Each row was made from one small tree. The marks that hang from a mark follow it in brackets, in alphabetical order. Every link used is in the known rows. Write each row's tree.
Known rows:
W(G(H) T): [ 12   2  -9   0  21  -3 -17 -14   8  -3  -5  19 -18  11  11  -8   2  26
  -1 -37   5   0   1  -9  -9  11   6   3  -8 -27   5  10  -1  15]
Q(K Z): [-13   0   4   3  -1  -5  11 -15 -13  20 -11  10  -6   7  -5   8   3  13
  -2  -2   7   8  -6   6  12  -6 -14 -12  -2 -14   3  -1 -23   0]
G(H W): [  0  11  -3   7  14   4  -8 -13  13 -10   3   8  -7  13   1  -8   8  10
  -7 -20 -10   2   7  -5  -6  12   1   5 -13 -15  -2   9  15   9]
Z(Q(K)): [ -7  -2   2   1  -1  -1   6 -16  -3  18 -10  12  -5  -1  -5   2  10  10
  -1 -10  -1   2  -4   0  13 -10  -7 -11   3 -19   1   2 -19   4]
M(G(H W)): [  5  14  -6   8  15   5 -14 -21  17 -13   3  16  -9  18   1 -11  12  14
 -13 -28 -20  -1   8  -3  -6  19   1   3 -23 -30  -2  10  20  12]
Q(Y(E)): [  3   3  -1   3 -17  -3  -2   0  -3  -5   0   8   2   3  -9   4  10   7
  -9 -21   5   1  -2   0   7  -3   3   7  -7  -5  13  11   1   7]
X(Y(W(G(H) T))): [  9   4  -6  -5  10 -11 -16  -7   4  -3 -12  17 -16   5  12  -5   3  34
   2 -41   7  -1   3 -18  -2   7   8   8 -10 -30   8  10  -5  19]
Y(W(G(M)) X): [  8  -1  -3   3   4  -4   1 -16  -5 -13 -10   5 -13   2   3  -2   5  23
   4 -21   0  -9  -8  -7   6   5   3   5 -19 -30  13   6   1  13]
M(G(H W(T))): [  9  12 -10   6  23   5 -20 -20  23 -10   2  24 -15  25   8 -12  12  27
 -12 -44 -15   4   7  -3 -14  20   2   3 -20 -39  -4  14  17  17]
Q(Y(E N)): [  8   3   0   7 -18   5  -8  -4  -1  -4  -1  13  -1   4 -16   3   4   8
 -13 -34   9   3  -3   8  12  -1   3   9 -16 -14  12  14  11  10]
X(Y(E W(G))): [  2   0   0  -2  -4 -10  -4  -1  -3 -11  -9   4  -7   0  -3  -4  -1  23
   4 -38   8  -3  -1 -11   8   3   4   9 -11 -20  12  12  -3  14]
T(W(G(H))): [ 10   1   2   3  20  -3 -19 -26   4  -5  -9  11 -13   9   4  -9  -4  19
  11 -25   2   3   4 -20   0  10   2   6  -7 -24   6  10  -2  13]
Z(Q(Y)): [ -1   3   0  -1 -15  -3  -6  -5   5  16  -9  13   3  -7  -4   8  22   4
  -6  -2   3  -3   0  -8  15  -9  -2   0   1  -8   6   4 -11   4]
W(T): [  4  -2  -3  -3   6  -1  -6   2   6   2  -1   8  -5   7   8   0   0  14
   1 -15   5   4  -1   0  -7   1   1  -1   4  -8  -2   3  -4   6]
Z(Q(K(C) Y)): [ -2   3  11  -1 -15  -5   9 -26 -14  24 -18  22   2  -7  -7  17  14  16
  -8 -23   7   5  -8   4  24 -11  -4  -8  -4 -24  14  11 -19   0]
Y(E W X): [ -5  -4   1   4  -9   1  11   2  -2 -22  -2   1  -3   8  -3  -2   1  17
   1 -27   5  -2  -6   5   3  -2  -1   0  -8 -19   4  12   4   9]
Q(K(C) Y(E W)): [  0   0  13  -3 -17  -8  15 -19 -29   4 -13  13   0   3  -2  19   0  22
  -1 -29  10   8  -8   9  17 -10  -3  -3  -9 -23  22  14 -13   2]
Q(K): [ -2  -1   0   1   3  -2   7 -10 -14   8  -3   7  -4   2  -2   1  -3   6
   0  -7   2   7  -2   5   5  -6  -3  -6  -1  -7   6   0 -12   1]
K(C Q(Y Z)): [-16   7   8   7 -22  -7   9 -19   4  18 -19  18   3   0 -10  25  13  22
  -9 -17  12   2  -9   1  18   5  -6  -8 -12 -24  16   7 -14  -4]
T(W(G(M))): [ 12  -1   2   2  14  -4 -15 -30   1  -3 -10   5 -11   5  -1  -6  -1  18
  13 -19  -4  -2  -2 -21   6  10   2   8  -9 -24   9   7  -4  11]
X(Y): [ -3   5  -2   2 -12  -4  -4   5   1   1  -4   3   4  -6  -8  -3   5   5
  -6 -18   2   1   1  -6   6   1   5   6  -6  -1   2   5   2   5]
Z(Q(Y(E W X))): [ -4  -1   2   2 -25  -2   7  -3   3  -6 -12  13   0   1  -7   6  23  22
  -5 -30   8  -4  -6  -2  18 -11  -3   0  -8 -27  11  16  -6  14]
M(G(H)): [  4   9  -5   5   5   2  -9 -17   8  -7  -1  16 -10   9   0  -8   8   7
 -13 -19 -16  -5   4  -1  -3  11   2   0 -18 -24   2   5  13   8]
N(K(Q) P Y(X)): [-25   6   3  15 -20  10  -1 -11  26 -13  -3   3   7   9 -18  14  18  55
  -8 -72  21   6  -4   9   0   1  10  -4 -28 -34  27  22  20   0]
Y(E N W): [  3  -3   4   0  -6   6   2  -1  -2 -10  -2   1  -7   7  -5   1  -8  11
  -1 -21   4   0  -4   8   6  -2  -3   3 -11 -19   3   7   8   9]
L(M(G(H))): [  6  14  -5   7   2   7  -9 -24  13 -13  -6  19 -13  11  -1  -7  18  10
 -15 -27 -30  -8   2  -2  -1  20   2   2 -27 -40   5   7  18   7]
M(G): [  4   4  -2   2   1   2  -6  -8   4  -3   0   9  -4   5  -1  -4   4   4
  -6  -8 -10  -1   1   3   0   6  -1  -2 -10 -15   0   1   5   2]
G(H M): [  3  10  -3   5   1   0  -2 -20   6  -6  -3   8 -11   6  -3  -4  12   6
 -11 -15 -19  -9   0 -10   0  10   5   6 -17 -19   8   5  12   9]
G(M): [  3   4  -2   2  -4  -1   1 -12   2  -1  -3   1  -5   0  -4  -1   8   3
  -5  -6 -12  -7  -3  -6   3   4   2   4 -10 -10   5   1   6   4]
Q(K(C) Y Z): [ -8   5  13   3 -12 -10  13 -26 -23  25 -19  20   1   2  -7  24   7  20
  -9 -15  15  12  -9  10  23  -7 -10 -10 -10 -20  15   8 -23  -3]
N(K P): [ -6   4   7   4   0   5   2  -8   8  -1   1  -3   6  10  -2   8   5  28
  -7 -26  13   9  -1  10  -3  -4   3  -2 -11 -15  11  15  16  -3]
Q(K(C) Y(E) Z): [-11   4  12   5 -17  -7  16 -25 -21  15 -17  21  -2   9 -14  18   7  26
 -12 -38  14  12 -11  12  23  -5 -11  -9 -13 -29  19  15 -18   4]
X(Y(E N(P) W)): [  0   2   9   1 -20   5   0   1   4 -10  -4   2   3   6 -15   1   0  30
 -11 -54  13   5  -2   9   8  -3   5  10 -23 -24  13  20  21  10]
Q(Y(N)): [ 10   3   0   4 -14   4 -13  -3  -3   7  -3  12   1  -3  -9   8   3   3
 -10 -12   9   3  -1   7  12  -3   2   7 -12  -4   9   6   6   4]
W(G(H M) T): [ 16   5  -9   2  20  -3 -16 -27  10  -4  -8  20 -24  12   7  -8   9  29
  -7 -41  -8  -7  -1 -16  -6  15   9   6 -17 -35  10  11   4  19]

Which tree is each row?
[ -6   8   1  12 -14   7  -6  -3   7 -10  -3   7  -3   7 -23  -3   1  28
 -17 -65  11   8  -5   9  11   3   6   7 -25 -28   9  22  22  16]
X(Y(E N(K)))
[-18   4  -4  15 -24  -3   6 -10  10   7 -14  19   0   4 -16  15  22  24
 -12 -22  15   1  -8   0  15   1  -5  -5 -14 -24  16   8 -11   5]
K(Q(Y(X) Z))
[ 10   7  -7   5  13  -3  -9 -28   5  -6  -8  13 -18   5  -1  -8   9  16
  -8 -28 -13 -11  -1 -15   1  13   7   7 -21 -28  13   7   8  14]
W(G(H M))
[ -4   0   5  -5 -16  -8   5 -14 -15  25 -16  14  -2  -6   2  17  17  13
   3   5   5   1  -3  -5  21 -20  -8  -6   3 -16  13   1 -27   3]
Z(Q(K Y(W)))
[ -5   5   5   5 -19  -4   5 -15   2   8 -11  15   5  -5  -9  20   9  15
  -7 -22   8   1  -6   0  12   6   5  -1 -10 -17  19   9  -2  -4]
K(C Q(Y))
[  2   2   9  -2 -15   3  -5   2   3   1  -5   2   5   0  -8   6  -1  24
  -8 -30  13   5   1   7   9  -5   5   9 -18 -15  10  12  16   4]
X(Y(N(P) W))
[ -9   3  17  -3 -14 -13  17 -23 -30  25 -22  15  -1   2   3  29   5  23
   1  -1  15  10  -9   8  23 -12 -14 -11  -7 -21  17   4 -29  -4]
Q(K(C) Y(W) Z)
[ -9   3   3   4 -12  -8   6 -16 -17  26 -13  17  -3   5  -7  17  12  13
  -7  -1  12  10  -5   3  18 -10 -12  -8  -4 -10  13   2 -26   1]
Q(K Y Z)
[-22   4   9   6  -7  -2  15 -18   8  12 -17  11  -1   4  -9  17   4  22
  -4 -19   6   0 -10   3  12   9  -9 -13  -9 -29   7   4 -11  -4]
K(C Q(Z))
[-10   6  13  12  -8  13   6 -24  16   1  -9  10   3  10 -16  20  -2  46
 -15 -63  20  10 -11  21   7   8   6  -6 -28 -44  18  22  26  -3]
Y(N(K(C Q) P))
[ 11  17  -9   8  19  10 -20 -26  27 -17  -2  28 -19  27   7 -10  22  29
 -15 -51 -29   0   5  -3 -12  28   3   4 -28 -53  -3  14  22  17]
L(M(G(H W(T))))
[  6  19  -5  12  12  10 -14 -27  21 -20  -1  21 -14  20  -1 -11  21  17
 -17 -36 -34  -4   6  -3  -5  27   1   5 -33 -46  -1  11  25  10]
L(M(G(H W)))
[ -3   9   7   9 -12   8  -8  -6  11   1  -3   4   5   5 -18   6   4  36
 -18 -57  19  12  -2  13   7  -2   9   7 -26 -24  12  22  27   6]
X(Y(N(K P)))
[-15   6   9   3 -11   6  -8  -7  13  -5   1  -7   9   8  -5  15  10  38
  -3 -44  17   7   3   8  -2  -6   8  -1 -17 -13  19  16  16  -3]
N(K P Y)
[  7  -6  -1   2   0   7  -5   1   3  -8  -4  13 -10   9   4   1  -6  27
   0 -32  15   5  -7  12   0  -1   1   1  -9 -27  -2   9   5  13]
Y(N W(T) X)
[ -5   2   0  17  -6  14   2  -8   7 -21   0   9  -7  14 -19  -4  -1  32
 -16 -66  15   8 -11  21   7   3   3   1 -26 -36   6  24  25  16]
Y(E N(K) X)
[  1   2   4  -1 -14   0  -6   5  -3   1  -7   4  -2  -5  -6   3  -5  10
  -3 -17   6   1  -1   0  12  -2   3   9 -12 -11   3   4   5   8]
X(Y(N W))
[  2  -5   0  -6   1  -2   2   4   1  -9  -3   4  -8  13   9   1  -1  22
   6 -23   5   1  -3   0  -6  -2  -1  -1   3 -19   1   8  -5  10]
Y(E W(T))
[ 16   0  -8   0  15  -4 -13 -18   7   0  -7  14 -17   8   6  -4   4  25
   0 -32  -2  -4  -5 -11  -3  10   6   5  -9 -27   8   6  -3  14]
W(G(M) T)
[-11   3   3   6 -16  -7   9 -16 -15  16 -12  18  -4  11 -14  12  13  20
 -11 -24  12   9  -7   6  18  -8 -12  -7  -9 -19  16  10 -21   7]
Q(K Y(E) Z)
[  5  -6  -1   2   7  -3   1  -5  -7 -11  -7   4  -9   1   7  -1  -4  20
   8 -17  13  -2  -4  -1   3   0   1   1  -9 -21   8   6  -4   9]
Y(W(G) X)
[ -3   0   4   9  -5   9   2  -4  -1 -11  -5   3  -6   7  -4   7  -4  29
  -3 -31  15   7  -8  16   8  -3   0  -1 -19 -29   5  12  14   8]
Y(N(K) W X)
[ -3   3   2  11  -2  10  -3  -7   7 -11   0   4  -6  13 -14   0  -3  23
 -11 -47  10   6  -7  15   6   2   1   1 -18 -28   6  17  19  10]
Y(E N(K))
[-16   6  12   9  -6   5  13 -22  14   0  -8   5   7   8  -9  20   5  43
  -9 -50  15   8  -9  13   2   6   6  -9 -19 -36  19  20  16  -8]
N(K(C Q) P)
[ -1   5  17   6  -1  13   4 -20   4   0  -5   5   4   9  -9  15  -7  37
 -14 -54  20  13  -8  25   7   2   5  -3 -25 -33  13  23  28  -3]
Y(N(K(C) P))
[  5  -1  -2  13 -15   5  -1 -13 -16   6  -6  23  -4   2 -18   6   3  19
 -14 -37  16  11  -8  16  18  -7   2   2 -20 -21  16  13   1  10]
Q(K Y(N X))
[  7   7  -7   4  14   3 -10 -14  16  -5   0  10 -10  16   5  -4  12  21
  -4 -29 -11   0   0  -8  -8  13   3   6 -11 -23  -2   9  10  13]
G(M W(T))
[  5   8  -7   4  20   3 -15 -11  18  -7   2  16 -12  20   9  -8   9  23
  -6 -35  -5   5   6  -6 -14  14   3   4  -8 -24  -5  12  11  15]
G(H W(T))
[ 11   5   0   6  18  -3 -18 -38   5  -7 -11  12 -18   9   1 -10   2  21
   6 -30 -10  -4   1 -26   3  15   5  10 -16 -33  12  11   3  16]
T(W(G(H M)))
[ -4   4  14   7 -14  -1   6 -28 -21  27 -19  25  -3   4 -13  23   1  23
 -14 -29  19  14 -11  18  28  -5 -11  -7 -19 -28  15  10 -14   2]
Q(K(C) Y(N) Z)
[ -9   2   3   6  -3   0  -9  -8   0 -17  -8   0  -6   3   2  10   3  47
  10 -48  21   1  -3   0   4  -3   4   0 -20 -29  21  13   1   8]
N(K Y(W(G) X))
[ -6   2   3  -2 -17  -6   5   7  -3 -11  -5  -1   0   1  -6  -2   2  14
  -1 -27   2  -1  -1  -6   7  -2   2   7  -7 -12   6  10   2  10]
X(Y(E W))
[-11   4  11  10 -17  -6  16 -26 -22  16 -19  25   0   4 -12  19  10  29
 -13 -34  19  13 -13  15  24  -5  -9 -10 -17 -29  17  15 -17   2]
Q(K(C) Y(X) Z)
[-13   4  -1  14 -25   3  -1 -13  13   8 -12  21  -6  10 -25  14  14  24
 -17 -39  14   1 -10   5  20   4  -8  -1 -21 -32  16  12  -3  10]
K(Q(Y(E N) Z))
[  8  12  -8   7  17   3 -13 -23  20  -9   0  17 -16  21   6  -8  17  26
 -10 -39 -18  -3   3 -12 -10  18   5   8 -18 -33   0  13  16  18]
G(H M W(T))
[ -3  -2  -7   4 -17  -4  -1  -1   8  -2 -11  20  -4   6   2  14  15  33
   0 -27  15   1  -7  -3   3  -1   4   0  -5 -26  16   9  -9   9]
K(Q(Y(W(T) X)))
[  1  -5   7   5 -12  12   8  -3   5 -21  -2   3  -1  15 -12   1  -2  33
 -10 -55  16   5  -7  20   4  -4   2   3 -25 -32  11  22  24  10]
Y(E N(P) W X)
[  9   6  -7   3  18   5 -18 -12  19  -6   3  18  -9  21   8  -8   8  23
  -6 -32  -9   6   4   1 -11  15   0   1 -11 -29  -7  10   9  12]
M(G(W(T)))
[  6  -1  -4  -4   2 -10 -10   1   2  -9 -10  13 -12   8   4  -5   0  35
   5 -52  13   1  -2 -11   1   4   5   8  -7 -30  10  15  -7  20]
X(Y(E W(G T)))
[  5   3   6   2 -19   8 -10 -11  13  17  -8  15   5  -1 -13  12  19  20
 -17 -29  14   2  -2   7  17  -9   1   3 -15 -20  12  15   7   5]
Z(Q(Y(N(P))))
[ -3   0   9   8  -6  13   4  -8   3 -11  -4   1   0  13  -5  10   0  42
  -8 -44  23  11  -7  22   4  -6   2  -1 -24 -33  12  20  25   4]
Y(N(K P) W X)
[-21   7  11  14  -6   7   8 -26  12  11 -17  14  -6  10 -16  22   0  39
 -12 -45  17   8 -15  16  17  10  -7 -13 -24 -47   9  13   3   0]
Y(N(K(C Q(Z))))
[  6   0   4  12 -17   9   1 -17 -10   6  -5  21   2   6 -19  10   6  31
 -19 -51  24  16  -7  23  14 -11   4   3 -26 -24  22  21  11   7]
Q(K Y(N(P) X))
